Each row was made from one path, in order. Every step used is in the known rows, and no mark comes twice. Write each row's path.
Known rows
l -> z -> p -> y: [ -0.5  35.2 -15.7  15.2  28.4  -6.1   2.4  33.4 -16.3   8.1  -1.7 -23.5
   0.3 -41.4  27.9  67.0  11.8 -42.0   4.1 -62.6]
a -> l -> z -> p: [  6.5  11.1 -14.9  -6.9  49.4  -0.6 -22.7  10.3 -36.0  15.8  13.2   4.1
  -9.9   3.5  19.4  52.7   9.2 -22.2   7.4 -65.6]
z -> p -> t -> u: [-13.2  12.9 -20.3  15.3  32.7   9.3 -28.9  30.8  -1.3  -1.9 -19.6 -22.4
 -11.4   5.5  13.0  34.3  23.5 -14.2  -6.5 -43.6]
l -> z: [ -4.4  30.4  -4.8  -3.2  32.8  13.1 -11.8  18.2 -38.0 -11.2  16.3  -5.3
   7.0  21.3  -7.1  46.4   7.5 -11.1   7.7 -69.4]
a -> l: [ -7.0   6.0 -15.2  -0.7  66.5  -3.9 -14.7  25.2 -36.9   6.8 -31.7  10.9
   7.0  16.2 -14.2  22.0  -9.6 -10.1  -1.2 -39.4]
t -> z -> a: [-18.8  25.7   5.8  24.1  32.9  -7.3 -41.6   5.3 -21.0 -29.9  -3.5 -15.8
  18.8 -28.7 -37.5  32.7   8.6   7.6  -6.4 -35.0]
y -> p: [-12.8  34.3  -6.7  13.0  40.4  16.4  24.7  42.9 -41.6  14.0 -40.8 -36.6
  10.1 -25.9 -13.0  51.8  -3.3 -30.5 -13.2 -54.2]
u -> z -> a: [-19.3   9.2  26.4  27.1  65.5  -3.6 -36.5  16.1 -18.9 -19.6 -12.2 -18.7
  30.5 -10.4 -32.0  20.1  23.1  -0.5 -29.3 -37.8]
z -> a -> l -> p -> t -> u: [-19.4  19.7 -17.5  13.6  40.6  -7.7 -40.8  22.3   3.1 -20.5 -20.7   7.9
  12.9   7.6   5.9  31.3  13.3   0.3 -14.6 -35.2]
z -> a -> l -> p: [-12.7  29.1 -11.7   9.3  63.4 -19.5 -31.3   7.2 -23.5 -11.0   1.8  38.8
  29.6 -10.6  -0.5  42.3  -8.0   0.6 -16.3 -52.4]
p -> l: [-10.1  41.3 -13.7   9.7  43.6  16.4  11.5   9.3 -48.7   9.5 -13.7   3.4
   2.6 -19.2 -14.1  49.0  -4.7 -24.6  10.9 -63.9]
u -> z -> p -> l -> a: [  3.6  43.0  -8.6   5.5  50.1  -5.3 -38.9  15.4 -47.9   7.7   0.3  -9.4
  -7.6 -17.5 -23.1  51.5  21.9 -16.5   1.7 -53.9]
z -> p -> t: [ -5.7   4.5  -3.8  26.7  24.2   2.1 -23.0  18.2 -20.0  -5.8  11.6  -1.0
  -7.4  -1.1  -2.0  35.2  16.9 -39.7  -1.4 -64.3]
a -> l -> z -> p -> t -> u: [ -8.2   9.4 -21.1   3.9  35.8   1.5 -35.7  24.6  -4.5  -4.7 -18.2  -8.2
  -8.6  19.3  17.1  35.6  18.2 -11.8  -2.0 -41.4]
l -> p -> t -> u: [-18.3  25.9 -18.9  18.4  31.1   6.0 -29.1  28.2   1.7 -16.5 -16.0  -6.7
   1.3  10.1   9.1  36.2  13.8  -4.4 -12.8 -46.7]
u -> z -> a -> l -> p -> y: [-12.9  34.3  -3.5  26.6  52.4 -25.9 -11.4  27.9  -7.6 -10.1 -21.8   3.1
  28.6 -38.5  12.1  52.2  -2.2 -22.1 -21.1 -44.4]
l -> z -> p: [  4.0  20.2 -12.0   0.8  38.9   9.0 -17.2  13.1 -33.7  13.1  24.0  -9.8
 -12.2  -5.4  18.9  57.1  16.1 -24.3   6.3 -75.2]
l -> z -> p -> t: [ -2.1   7.5  -2.3  18.1  18.2   0.5 -27.1  12.1 -22.4 -11.8  24.6   5.1
  -5.9  10.2   2.6  42.0  17.5 -38.6   4.2 -69.9]
t -> p -> y: [-12.2  39.9  -9.4  20.1  16.1  -5.6   1.9  38.0 -19.2 -13.1 -13.7 -35.2
  -9.1 -47.2   4.3  47.3   7.4 -39.3  -6.7 -39.3]
u -> z -> a -> l: [-12.3  -4.8   9.4   7.6  81.9 -17.7 -37.4  14.9 -27.8  -7.7 -32.5   9.5
  26.8   9.7 -25.4  13.4   3.2  -1.1 -19.0 -24.7]
u -> z: [-12.9   2.8  26.9  30.1  67.0  17.7 -17.3  27.0 -27.0  -2.2 -22.4 -41.0
   2.3  18.6 -22.9  21.1  12.1  -5.2 -32.1 -50.6]
z -> a: [-19.0  23.7   1.4  16.1  50.3  -4.8 -27.1  19.7 -22.3 -17.6  -3.5  -2.8
  31.9 -24.7 -27.2  28.0  18.1  -6.7  -8.7 -43.5]
t -> z -> a -> l: [-11.5   7.4  -5.7   5.6  58.3 -19.6 -40.9   7.2 -29.9 -15.7 -27.2  12.4
  18.1  -1.8 -29.6  22.7  -7.1   5.3  -3.5 -23.1]

Which path is each row?
[-12.6  42.3 -13.7  25.4  36.9 -27.5 -14.1  22.0  -8.9 -16.1 -18.1   5.0
  22.5 -47.4   9.6  58.1  -9.3 -18.3  -9.7 -42.5]
t -> z -> a -> l -> p -> y
[ -6.3  -5.9  13.2  34.4  35.1   2.3 -29.2  16.1 -16.9  -7.3   5.7 -12.4
  -8.5   8.9  -5.1  29.0  20.6 -36.3 -16.0 -60.3]
u -> z -> p -> t
[ -0.3  18.1 -11.1  21.4  30.0   9.6 -26.5   8.0 -29.3   8.0   5.5 -31.0
 -28.3 -24.7   1.6  52.3   5.4 -11.7   1.7 -59.0]
t -> z -> p
[ -4.7  21.7  -0.5  32.1  45.3  -3.6   0.0  37.9 -10.9  12.4 -21.1 -40.7
  -2.2 -42.5  20.3  54.2  14.6 -39.1 -15.4 -53.7]
u -> z -> p -> y
[  4.0  49.9 -20.6   0.5  43.9  -5.1 -34.4  16.6 -49.9   7.8   4.8  -0.9
  -7.4 -24.7 -20.2  55.6  19.5 -19.5  11.6 -56.2]
z -> p -> l -> a
[-13.0  39.4   2.5  -0.3  39.1  -7.0 -14.2   3.6 -37.8 -17.0   2.7   9.2
  36.5 -25.6 -18.5  53.0  11.5 -15.0   2.6 -52.2]
y -> p -> l -> z -> a
[-22.3   8.4  22.7  27.3  56.9  -5.9 -37.0  22.5  -8.1 -21.4 -31.2 -27.4
  30.8 -10.9 -22.7  24.4  26.5  -3.9 -35.3 -27.4]
y -> p -> t -> u -> z -> a
[ -5.7  22.7  -6.0  28.9  45.4  -3.2  -4.0  40.8  -3.6  13.1 -29.8 -46.3
  -4.8 -40.4  26.7  54.3  18.3 -32.7 -17.2 -47.1]
t -> u -> z -> p -> y
[ -3.9  33.7 -15.7  30.0  22.2  -6.4  -4.1  29.2 -12.2   4.6 -15.1 -38.8
 -11.0 -54.8  16.1  63.1   4.0 -33.8   1.4 -52.0]
t -> z -> p -> y
[-12.6  49.6 -15.9  28.1  33.2  -9.7   6.1  35.7  -9.7  -5.1  -8.7  -8.6
  16.6 -45.8  18.0  62.3  -2.3 -29.7 -10.1 -61.5]
l -> p -> y
[-12.1   6.1  -1.6   9.6  48.4 -24.0 -36.0   8.4 -29.2 -18.5 -33.5  11.6
  21.0  -5.9 -30.4  25.9  -8.4  -7.0  -6.4 -21.6]
y -> p -> t -> z -> a -> l
[-13.1  21.4   1.2  14.9  70.4 -18.2 -36.2   5.9 -21.7 -11.5  -2.6  31.0
  28.9  -3.7  -2.3  38.1  -5.0   3.3 -26.4 -49.7]
u -> z -> a -> l -> p
[-15.6  -2.2  17.6  27.7  64.8   3.8 -39.0  23.2  -4.9 -12.2 -33.4 -23.2
   2.8  32.5  -4.2  19.9  13.6   2.9 -38.6 -36.2]
a -> l -> p -> t -> u -> z
[ -1.2  53.8 -17.7   1.2  42.0  -3.1 -30.9  21.3 -51.5  -2.1  -2.9  -0.6
   1.6 -14.7 -34.4  47.8  14.9 -13.8  10.7 -52.0]
p -> l -> a
[-11.1  20.0  -0.9  32.7  11.7  -7.0 -42.3  -3.3 -21.0 -35.1   1.5   0.0
  -8.4   4.6 -25.0  38.7 -14.6  -0.7  -3.5 -46.9]
a -> l -> p -> t -> z
[-17.2   1.3  21.1  31.1  55.4  15.0 -21.9  33.8  -9.2  -8.3 -45.2 -49.4
   0.8  22.2 -10.8  23.8  18.8  -6.9 -39.0 -36.0]
y -> p -> t -> u -> z
[-18.6  21.8 -16.7  15.3  28.9  11.9 -10.6  41.0  -7.4  -5.9 -42.5 -30.9
   0.4   2.7   0.6  36.2  14.1 -16.3 -12.4 -37.3]
y -> p -> t -> u
[-14.6  22.7  -4.6  11.7  70.9 -18.0 -39.8   8.6 -13.9 -11.5 -10.6  25.6
  26.3  -1.5   4.2  38.2  -2.2   9.2 -27.7 -43.2]
t -> u -> z -> a -> l -> p
[ -4.0   2.1   3.1  20.7  63.5  14.4 -27.1  23.3 -15.3  20.0 -15.0 -42.3
 -18.9  -3.7  17.5  39.7  25.2 -11.0 -24.1 -52.8]
t -> u -> z -> p
[-11.9   6.1  -8.4  -0.2  71.0 -18.5 -31.0  17.2 -30.8  -6.0 -27.2  21.1
  27.3  -0.5 -22.3  19.2  -0.2  -5.3  -5.1 -28.5]
z -> a -> l
[-12.5  36.0   1.8   0.7  40.4  -7.5 -24.5   0.2 -35.1 -22.0  13.3  15.4
  34.4 -16.7 -20.0  46.2  14.2  -9.9   5.7 -53.8]
p -> l -> z -> a
[ -4.5  26.6  -5.1  13.9  56.8  15.2  -4.5   3.8 -36.3  23.6 -17.8 -14.7
 -13.0 -20.6   8.8  54.2   9.2 -22.0  -4.3 -60.0]
t -> u -> z -> p -> l
[-12.4  41.3 -15.7  21.5  45.7 -26.4  -7.3  29.1  -9.8  -9.2 -17.8  11.3
  29.0 -45.9  14.8  55.8  -4.4 -25.1 -11.7 -47.0]
z -> a -> l -> p -> y
[  1.2  28.8 -18.7   9.8  35.8 -13.3  -1.0  31.5 -17.9   9.5  -8.8 -13.1
   1.0 -35.8  28.4  63.6   6.9 -40.9   4.8 -55.9]
a -> l -> z -> p -> y
[ -1.1  17.2  -9.7 -13.7  47.3  -1.6 -19.6  14.2 -40.5  -6.7   2.2  14.5
  10.2  33.6  -6.3  38.9  -3.4  -8.4   9.2 -56.1]
a -> l -> z
[-16.7   4.5  16.8  24.7  68.5  20.1 -25.9  33.3 -10.9  -1.5 -40.1 -51.7
  -2.5  23.3  -8.9  21.2  19.7   7.6 -35.7 -37.5]
t -> u -> z
